(in the rows, 128 means zero)
Known rows, with every step that occurs:
gote gerefet vago pokap sepo: 119, 149, 145, 133, 115, 140, 140, 136, 132, 143, 126, 124, 115, 150, 113, 104, 126, 135, 110, 121, 147, 159, 163, 113, 131, 125, 136, 107, 128, 145, 121, 137, 85, 139, 109, 156
vago gerefet navef: 115, 149, 134, 142, 107, 121, 121, 117, 127, 135, 159, 114, 107, 125, 119, 114, 134, 139, 118, 111, 131, 113, 141, 119, 153, 128, 127, 132, 125, 117, 140, 115, 124, 124, 123, 157
zere sepo pokap kopiv: 127, 141, 150, 154, 120, 140, 122, 142, 103, 110, 136, 110, 134, 148, 112, 141, 146, 125, 124, 134, 138, 142, 97, 91, 121, 125, 149, 131, 133, 161, 115, 103, 137, 130, 140, 106
zere sepo: 138, 139, 133, 146, 134, 130, 134, 141, 121, 119, 128, 122, 143, 134, 110, 125, 148, 127, 124, 123, 134, 135, 102, 86, 139, 125, 129, 129, 130, 141, 130, 114, 135, 127, 133, 125
navef gerefet vago pokap sepo: 129, 143, 149, 123, 113, 130, 135, 139, 114, 136, 134, 113, 101, 145, 105, 121, 120, 123, 110, 107, 122, 148, 162, 117, 134, 127, 149, 126, 143, 129, 125, 128, 90, 132, 111, 145
kopiv mozen mife senotik kedu: 147, 87, 86, 126, 158, 124, 141, 142, 156, 142, 114, 135, 153, 97, 164, 146, 130, 146, 157, 136, 139, 134, 106, 153, 115, 144, 104, 148, 111, 131, 141, 129, 164, 120, 159, 118
kopiv mozen mife senotik: 143, 93, 90, 133, 156, 122, 143, 147, 149, 145, 123, 128, 146, 103, 159, 152, 128, 142, 149, 143, 141, 135, 113, 139, 107, 151, 103, 148, 113, 137, 143, 126, 158, 126, 157, 123
vago pokap sepo zere nane: 153, 169, 173, 133, 138, 121, 108, 161, 97, 107, 144, 130, 122, 155, 102, 133, 141, 106, 112, 154, 136, 141, 122, 57, 95, 116, 164, 114, 140, 165, 103, 107, 109, 124, 126, 115
mozen kopiv pokap vago: 109, 107, 126, 119, 145, 108, 124, 128, 111, 131, 115, 124, 115, 125, 129, 137, 94, 119, 140, 158, 109, 121, 148, 119, 129, 155, 137, 120, 126, 130, 111, 130, 126, 143, 133, 118
navef gerefet vago: 123, 132, 121, 128, 112, 127, 146, 124, 126, 139, 125, 112, 111, 136, 110, 117, 138, 132, 120, 92, 126, 140, 146, 128, 148, 126, 130, 137, 133, 111, 142, 134, 107, 129, 116, 152
senotik mife mozen kopiv pokap sepo zere: 142, 129, 132, 97, 149, 139, 114, 125, 111, 113, 97, 156, 145, 128, 125, 144, 105, 114, 126, 158, 116, 110, 126, 129, 102, 119, 129, 122, 132, 136, 116, 147, 119, 148, 127, 118
navef gerefet kedu senotik: 132, 139, 117, 125, 104, 141, 141, 104, 139, 139, 125, 117, 120, 120, 109, 107, 138, 128, 114, 72, 128, 126, 122, 162, 150, 120, 119, 145, 143, 103, 169, 139, 135, 108, 116, 127
mife mozen kopiv pokap: 116, 97, 105, 108, 149, 132, 118, 128, 126, 132, 107, 138, 142, 122, 140, 154, 107, 110, 133, 155, 98, 114, 140, 135, 103, 141, 112, 138, 122, 135, 100, 142, 132, 157, 134, 126
mozen mife senotik: 133, 116, 99, 125, 149, 128, 141, 148, 141, 129, 115, 143, 141, 117, 150, 146, 131, 139, 145, 138, 132, 126, 111, 137, 121, 143, 100, 145, 114, 126, 138, 125, 159, 114, 147, 117
sepo zere nane: 151, 164, 140, 143, 140, 112, 125, 142, 106, 104, 128, 128, 144, 148, 101, 124, 180, 114, 124, 133, 148, 127, 82, 58, 108, 107, 138, 131, 124, 143, 130, 111, 137, 113, 138, 115
navef gerefet kedu senotik mife mozen kopiv: 129, 126, 107, 108, 111, 158, 139, 95, 137, 138, 104, 136, 132, 112, 124, 116, 115, 117, 118, 85, 112, 110, 124, 187, 141, 120, 106, 145, 143, 95, 160, 153, 127, 121, 111, 125
pokap sepo zere nane: 150, 171, 154, 127, 145, 109, 121, 148, 101, 109, 132, 140, 124, 155, 88, 135, 158, 122, 116, 142, 156, 133, 92, 56, 99, 102, 153, 121, 135, 158, 125, 113, 120, 115, 138, 107
gerefet vago: 118, 123, 123, 135, 124, 122, 144, 131, 130, 131, 127, 127, 122, 145, 113, 120, 139, 143, 127, 113, 142, 145, 129, 108, 135, 111, 120, 125, 125, 117, 132, 129, 116, 133, 128, 151
kopiv mozen mife senotik darokub: 146, 96, 82, 125, 164, 130, 148, 148, 156, 135, 119, 132, 146, 102, 161, 147, 133, 141, 144, 140, 142, 136, 112, 149, 115, 144, 101, 150, 121, 128, 143, 133, 157, 121, 161, 127
vago pokap: 139, 135, 144, 139, 123, 129, 115, 146, 121, 120, 148, 119, 131, 134, 130, 127, 138, 110, 128, 141, 117, 140, 146, 95, 124, 133, 146, 126, 130, 140, 110, 119, 116, 133, 117, 136
pokap vago gerefet: 113, 145, 143, 130, 127, 101, 120, 104, 114, 131, 152, 114, 96, 129, 126, 120, 116, 130, 133, 144, 137, 112, 143, 111, 149, 139, 149, 112, 118, 123, 127, 119, 116, 113, 119, 138
navef gerefet kedu: 134, 144, 115, 122, 102, 134, 141, 110, 130, 142, 127, 115, 114, 123, 109, 111, 143, 126, 120, 85, 128, 127, 134, 146, 149, 131, 128, 140, 134, 107, 161, 133, 126, 117, 119, 133
pokap kopiv mozen: 131, 94, 107, 135, 125, 122, 115, 138, 128, 138, 153, 103, 125, 131, 139, 137, 144, 117, 152, 147, 142, 131, 118, 114, 113, 129, 145, 135, 112, 151, 125, 122, 125, 139, 134, 124
vago gerefet kedu: 129, 147, 126, 128, 103, 121, 132, 111, 117, 138, 145, 119, 108, 130, 108, 105, 129, 141, 120, 110, 144, 120, 124, 137, 138, 131, 131, 120, 136, 113, 139, 121, 141, 107, 132, 149
pokap sepo zere: 143, 159, 148, 120, 142, 117, 116, 141, 112, 115, 132, 142, 115, 148, 91, 134, 150, 125, 123, 142, 149, 135, 107, 72, 109, 110, 151, 131, 139, 154, 127, 119, 115, 126, 133, 114
mozen kopiv pokap: 119, 103, 115, 121, 141, 117, 129, 140, 115, 129, 113, 129, 130, 125, 124, 137, 110, 120, 136, 146, 107, 127, 139, 122, 121, 152, 129, 131, 133, 131, 109, 132, 133, 146, 138, 126
pokap sepo: 135, 143, 135, 120, 136, 113, 125, 137, 121, 126, 139, 140, 116, 140, 103, 138, 138, 135, 124, 136, 140, 136, 122, 91, 123, 117, 145, 126, 133, 145, 127, 125, 114, 127, 128, 123
mife senotik darokub: 132, 127, 86, 105, 163, 139, 140, 144, 153, 105, 116, 141, 130, 118, 142, 138, 154, 143, 132, 113, 127, 127, 105, 134, 157, 122, 107, 148, 138, 111, 131, 141, 142, 111, 147, 135
kopiv pokap vago gerefet: 121, 137, 152, 123, 133, 90, 114, 119, 106, 128, 138, 105, 101, 138, 117, 129, 98, 132, 121, 152, 123, 125, 161, 116, 133, 156, 159, 106, 127, 139, 120, 119, 134, 126, 134, 136
sepo pokap vago gerefet kedu senotik mife: 115, 162, 164, 136, 108, 130, 126, 87, 112, 116, 138, 125, 111, 133, 120, 126, 110, 149, 116, 119, 143, 123, 122, 148, 137, 121, 144, 116, 139, 121, 147, 120, 138, 102, 128, 117
vago pokap kopiv mozen mife: 142, 102, 135, 143, 125, 132, 110, 159, 119, 136, 156, 106, 128, 132, 151, 136, 121, 100, 143, 168, 128, 140, 144, 115, 95, 144, 150, 127, 117, 160, 105, 113, 123, 139, 128, 121
gerefet kedu senotik mife mozen: 138, 131, 117, 118, 115, 155, 133, 94, 148, 126, 113, 147, 146, 122, 124, 114, 127, 132, 121, 93, 133, 116, 101, 170, 130, 95, 100, 131, 136, 102, 165, 146, 146, 113, 119, 122
gerefet kedu senotik mife mozen kopiv pokap: 132, 117, 117, 111, 122, 152, 132, 101, 138, 128, 100, 147, 145, 122, 124, 119, 103, 128, 119, 105, 119, 115, 113, 180, 121, 112, 100, 127, 141, 107, 153, 149, 150, 124, 128, 117
gote gerefet: 124, 144, 112, 138, 116, 134, 140, 118, 146, 142, 126, 124, 136, 129, 125, 105, 157, 135, 125, 116, 143, 137, 140, 121, 148, 134, 125, 127, 114, 133, 142, 140, 111, 130, 114, 148
gerefet kedu: 134, 138, 114, 128, 111, 130, 137, 114, 135, 136, 128, 130, 123, 130, 113, 114, 145, 135, 129, 103, 142, 130, 113, 130, 138, 116, 120, 129, 128, 111, 154, 126, 141, 115, 130, 129
navef gerefet: 134, 137, 117, 127, 115, 123, 135, 121, 129, 135, 132, 114, 122, 122, 118, 122, 150, 122, 125, 104, 119, 126, 139, 125, 149, 137, 138, 147, 130, 117, 144, 132, 118, 125, 115, 138
senotik kedu gerefet vago pokap sepo zere: 137, 140, 159, 130, 127, 125, 128, 138, 133, 114, 117, 152, 138, 134, 121, 111, 138, 128, 122, 117, 124, 140, 123, 129, 134, 104, 136, 111, 143, 118, 107, 127, 114, 128, 118, 120

Rows:
106, 106, 120, 106, 148, 122, 113, 116, 114, 136, 116, 129, 121, 120, 140, 149, 85, 110, 132, 164, 102, 103, 154, 140, 109, 150, 124, 124, 121, 134, 94, 138, 126, 149, 130, 130  mife mozen kopiv pokap vago gerefet
114, 143, 156, 130, 127, 96, 111, 116, 115, 133, 144, 102, 94, 134, 119, 127, 96, 135, 118, 142, 121, 119, 167, 116, 143, 151, 151, 109, 122, 134, 130, 115, 129, 129, 130, 138  kopiv pokap vago gerefet navef
131, 85, 96, 130, 139, 129, 123, 150, 134, 141, 140, 113, 128, 121, 156, 148, 131, 124, 158, 155, 143, 127, 112, 136, 104, 141, 127, 141, 107, 152, 126, 121, 145, 131, 147, 112  pokap kopiv mozen mife senotik
138, 102, 126, 133, 136, 137, 110, 165, 124, 132, 150, 108, 125, 127, 159, 146, 117, 107, 146, 163, 126, 138, 136, 123, 98, 148, 139, 130, 119, 159, 105, 116, 130, 135, 136, 117  vago pokap kopiv mozen mife senotik
135, 89, 105, 138, 128, 124, 122, 144, 129, 143, 147, 111, 131, 126, 147, 138, 133, 116, 156, 159, 144, 129, 120, 128, 101, 137, 135, 138, 104, 152, 128, 120, 137, 135, 140, 115  pokap kopiv mozen mife
120, 135, 159, 152, 107, 122, 138, 144, 134, 125, 138, 133, 136, 138, 129, 118, 132, 125, 107, 120, 115, 144, 154, 125, 136, 124, 120, 112, 141, 110, 114, 124, 104, 143, 107, 142  kedu gerefet vago pokap
113, 139, 119, 137, 113, 135, 152, 119, 143, 147, 117, 123, 127, 142, 118, 98, 145, 146, 121, 105, 150, 148, 147, 125, 147, 123, 118, 120, 116, 126, 140, 141, 102, 136, 114, 161  gote gerefet vago
121, 150, 145, 123, 115, 118, 126, 85, 121, 130, 139, 124, 103, 125, 123, 105, 101, 138, 124, 120, 142, 107, 127, 151, 152, 121, 136, 105, 128, 105, 154, 130, 129, 99, 115, 131  pokap vago gerefet kedu senotik mife
115, 149, 141, 126, 118, 107, 125, 97, 116, 139, 147, 114, 90, 129, 119, 111, 109, 136, 130, 129, 143, 113, 138, 129, 150, 135, 143, 108, 120, 116, 140, 118, 125, 106, 121, 135  pokap vago gerefet kedu
142, 146, 158, 127, 130, 125, 112, 153, 112, 120, 150, 129, 116, 142, 115, 136, 125, 115, 119, 149, 125, 143, 146, 85, 114, 127, 157, 117, 139, 155, 106, 117, 104, 133, 120, 126  vago pokap sepo
127, 119, 106, 131, 140, 134, 139, 139, 160, 130, 108, 155, 149, 101, 162, 135, 132, 144, 140, 118, 119, 117, 113, 168, 142, 134, 87, 144, 114, 104, 141, 127, 158, 115, 139, 110  mozen mife senotik kedu gerefet navef
140, 126, 124, 131, 125, 140, 132, 109, 142, 110, 123, 146, 157, 122, 128, 115, 140, 135, 125, 107, 130, 121, 103, 143, 141, 99, 117, 135, 138, 109, 159, 144, 137, 115, 115, 129  kedu senotik mife
119, 142, 136, 138, 111, 142, 143, 132, 138, 142, 125, 118, 124, 146, 124, 98, 135, 133, 116, 114, 142, 155, 162, 119, 139, 130, 128, 112, 123, 134, 125, 136, 94, 139, 109, 161  gote gerefet vago pokap
122, 109, 128, 113, 143, 140, 120, 101, 135, 115, 105, 147, 148, 116, 141, 135, 94, 119, 126, 135, 109, 107, 125, 163, 124, 115, 112, 126, 132, 117, 136, 153, 133, 131, 118, 116  kedu senotik mife mozen kopiv pokap vago
135, 113, 104, 126, 146, 128, 144, 142, 153, 125, 103, 157, 155, 103, 162, 137, 134, 141, 146, 128, 120, 123, 107, 166, 133, 139, 96, 140, 117, 110, 131, 130, 163, 112, 142, 108  mozen mife senotik kedu gerefet
148, 159, 169, 128, 136, 127, 105, 156, 105, 112, 145, 131, 117, 149, 105, 131, 134, 106, 118, 154, 133, 144, 134, 71, 102, 121, 161, 120, 145, 161, 104, 114, 104, 131, 123, 119  vago pokap sepo zere
127, 136, 139, 128, 111, 133, 138, 136, 120, 135, 134, 107, 110, 139, 115, 117, 128, 119, 115, 103, 116, 146, 162, 123, 140, 131, 140, 131, 138, 119, 127, 128, 99, 133, 111, 152  navef gerefet vago pokap
124, 105, 139, 138, 120, 132, 123, 152, 119, 135, 149, 105, 114, 151, 130, 127, 119, 119, 133, 139, 136, 153, 146, 109, 111, 121, 143, 118, 125, 144, 106, 120, 103, 145, 125, 145  gerefet vago pokap kopiv mozen
113, 144, 141, 160, 104, 122, 130, 124, 155, 130, 145, 135, 135, 119, 134, 120, 152, 132, 112, 105, 112, 116, 141, 128, 159, 121, 105, 132, 125, 101, 146, 123, 115, 140, 106, 131  kedu gerefet navef
133, 114, 119, 127, 143, 134, 144, 152, 147, 126, 104, 152, 148, 116, 161, 132, 118, 138, 138, 129, 119, 135, 124, 164, 127, 137, 99, 129, 124, 113, 118, 128, 149, 117, 137, 117  mozen mife senotik kedu gerefet vago pokap
133, 151, 151, 155, 125, 137, 133, 137, 113, 111, 128, 120, 145, 140, 108, 141, 148, 136, 116, 124, 136, 145, 99, 89, 127, 127, 137, 133, 139, 151, 124, 105, 142, 127, 142, 114  zere sepo pokap
112, 100, 96, 112, 145, 141, 123, 123, 132, 133, 113, 145, 143, 115, 144, 148, 124, 109, 142, 147, 106, 108, 126, 131, 112, 128, 104, 144, 116, 126, 106, 143, 123, 152, 126, 129  mife mozen kopiv
124, 122, 129, 101, 139, 130, 117, 107, 112, 122, 110, 140, 134, 117, 144, 135, 84, 120, 131, 158, 107, 97, 148, 152, 124, 135, 129, 111, 122, 119, 116, 146, 121, 141, 119, 136  senotik mife mozen kopiv pokap vago gerefet
135, 154, 157, 123, 119, 132, 130, 143, 108, 129, 130, 116, 102, 150, 97, 119, 126, 116, 109, 111, 129, 147, 151, 106, 124, 124, 152, 129, 148, 135, 124, 124, 91, 132, 115, 140  navef gerefet vago pokap sepo zere
135, 123, 123, 134, 122, 119, 134, 122, 151, 119, 119, 150, 157, 107, 142, 114, 157, 135, 137, 110, 114, 125, 114, 147, 156, 116, 122, 127, 126, 102, 124, 133, 135, 124, 118, 122  senotik kedu gerefet
112, 151, 118, 146, 107, 143, 134, 112, 158, 147, 131, 122, 125, 124, 127, 102, 155, 139, 119, 101, 138, 128, 150, 122, 162, 126, 112, 134, 107, 126, 157, 134, 103, 137, 109, 152  gote gerefet navef
131, 103, 136, 138, 120, 128, 129, 137, 143, 128, 129, 130, 143, 120, 148, 114, 133, 126, 138, 120, 119, 140, 130, 154, 136, 115, 132, 116, 126, 116, 106, 128, 120, 136, 118, 127  senotik kedu gerefet vago pokap kopiv mozen
134, 112, 115, 104, 140, 140, 122, 118, 123, 118, 101, 149, 154, 118, 143, 141, 107, 118, 134, 150, 104, 108, 135, 146, 118, 128, 116, 125, 123, 121, 119, 149, 127, 151, 122, 132  senotik mife mozen kopiv pokap
111, 161, 159, 138, 109, 118, 125, 97, 106, 125, 146, 114, 98, 138, 118, 133, 119, 146, 120, 129, 143, 127, 131, 126, 133, 135, 150, 118, 130, 130, 132, 110, 135, 109, 136, 122  sepo pokap vago gerefet kedu
126, 129, 128, 143, 116, 126, 129, 116, 160, 123, 124, 146, 148, 104, 143, 109, 156, 137, 130, 97, 109, 118, 123, 150, 168, 110, 112, 132, 119, 95, 134, 129, 129, 128, 113, 125  senotik kedu gerefet navef
129, 118, 104, 117, 145, 128, 132, 134, 157, 112, 109, 150, 147, 103, 153, 134, 150, 148, 141, 105, 113, 123, 101, 155, 160, 128, 107, 135, 129, 104, 124, 136, 148, 116, 133, 116  mife senotik kedu gerefet
119, 133, 141, 143, 110, 133, 114, 128, 111, 115, 150, 114, 121, 147, 125, 147, 152, 129, 135, 140, 136, 137, 115, 109, 115, 123, 154, 138, 125, 152, 115, 112, 131, 131, 136, 111  sepo pokap kopiv
123, 140, 145, 117, 134, 109, 125, 108, 123, 123, 129, 112, 104, 133, 113, 113, 94, 133, 108, 127, 130, 123, 147, 152, 142, 138, 144, 109, 146, 120, 137, 131, 145, 109, 137, 132  kopiv pokap vago gerefet kedu senotik darokub
136, 121, 118, 121, 132, 150, 124, 103, 148, 113, 116, 152, 164, 117, 137, 128, 132, 126, 124, 113, 123, 111, 107, 154, 128, 96, 105, 138, 132, 112, 148, 151, 135, 124, 115, 129  kedu senotik mife mozen
123, 114, 124, 101, 158, 132, 111, 136, 114, 126, 104, 145, 132, 133, 121, 158, 105, 105, 126, 165, 111, 115, 132, 117, 88, 132, 126, 133, 131, 150, 96, 138, 124, 156, 139, 115  mife mozen kopiv pokap sepo zere
115, 130, 143, 150, 110, 117, 147, 132, 140, 129, 130, 137, 137, 137, 124, 118, 143, 138, 112, 111, 125, 138, 138, 130, 145, 118, 112, 118, 135, 102, 129, 129, 113, 139, 113, 140  kedu gerefet vago
109, 111, 119, 100, 139, 127, 117, 110, 116, 142, 113, 128, 115, 121, 135, 141, 79, 113, 129, 152, 108, 103, 149, 153, 110, 146, 119, 120, 124, 127, 106, 139, 132, 143, 132, 128  mife mozen kopiv pokap vago gerefet kedu
124, 115, 133, 146, 115, 132, 115, 130, 117, 125, 152, 107, 124, 138, 135, 153, 146, 132, 138, 144, 141, 142, 114, 115, 105, 130, 152, 142, 123, 160, 121, 112, 135, 136, 146, 113  sepo pokap kopiv mozen
118, 104, 115, 100, 152, 129, 116, 135, 120, 133, 109, 144, 133, 126, 129, 159, 99, 111, 128, 160, 104, 117, 142, 127, 95, 137, 120, 132, 127, 146, 97, 141, 124, 157, 135, 120  mife mozen kopiv pokap sepo
131, 122, 134, 149, 138, 144, 130, 153, 116, 121, 127, 113, 140, 134, 133, 158, 130, 134, 133, 143, 144, 142, 90, 115, 106, 140, 131, 138, 129, 168, 121, 103, 157, 126, 159, 96  zere sepo pokap kopiv mozen mife senotik
120, 115, 154, 154, 108, 124, 132, 150, 133, 133, 147, 119, 131, 138, 137, 124, 128, 119, 117, 131, 122, 145, 152, 132, 123, 127, 129, 111, 134, 124, 110, 123, 102, 151, 112, 135  kedu gerefet vago pokap kopiv mozen
135, 80, 92, 124, 143, 130, 122, 144, 138, 138, 131, 120, 137, 115, 163, 142, 131, 127, 167, 148, 140, 125, 104, 150, 110, 135, 127, 140, 104, 146, 123, 125, 151, 126, 148, 108  pokap kopiv mozen mife senotik kedu
133, 114, 91, 106, 154, 132, 130, 133, 150, 114, 109, 145, 140, 108, 147, 136, 150, 150, 152, 107, 123, 125, 94, 140, 153, 123, 112, 140, 122, 115, 125, 137, 153, 111, 142, 121  mife senotik kedu
99, 119, 135, 124, 134, 111, 120, 121, 110, 137, 127, 117, 100, 122, 128, 129, 84, 123, 130, 149, 108, 111, 158, 127, 139, 157, 133, 119, 127, 125, 117, 124, 122, 142, 129, 129  mozen kopiv pokap vago gerefet navef
126, 141, 128, 130, 105, 128, 133, 104, 126, 134, 143, 123, 116, 127, 108, 101, 125, 140, 114, 96, 144, 119, 113, 155, 137, 120, 122, 126, 145, 109, 150, 127, 149, 101, 129, 142  vago gerefet kedu senotik
134, 146, 132, 124, 101, 134, 134, 98, 125, 128, 137, 130, 123, 124, 112, 98, 120, 142, 115, 95, 142, 115, 114, 164, 142, 115, 122, 119, 146, 102, 156, 133, 146, 100, 123, 144  vago gerefet kedu senotik mife
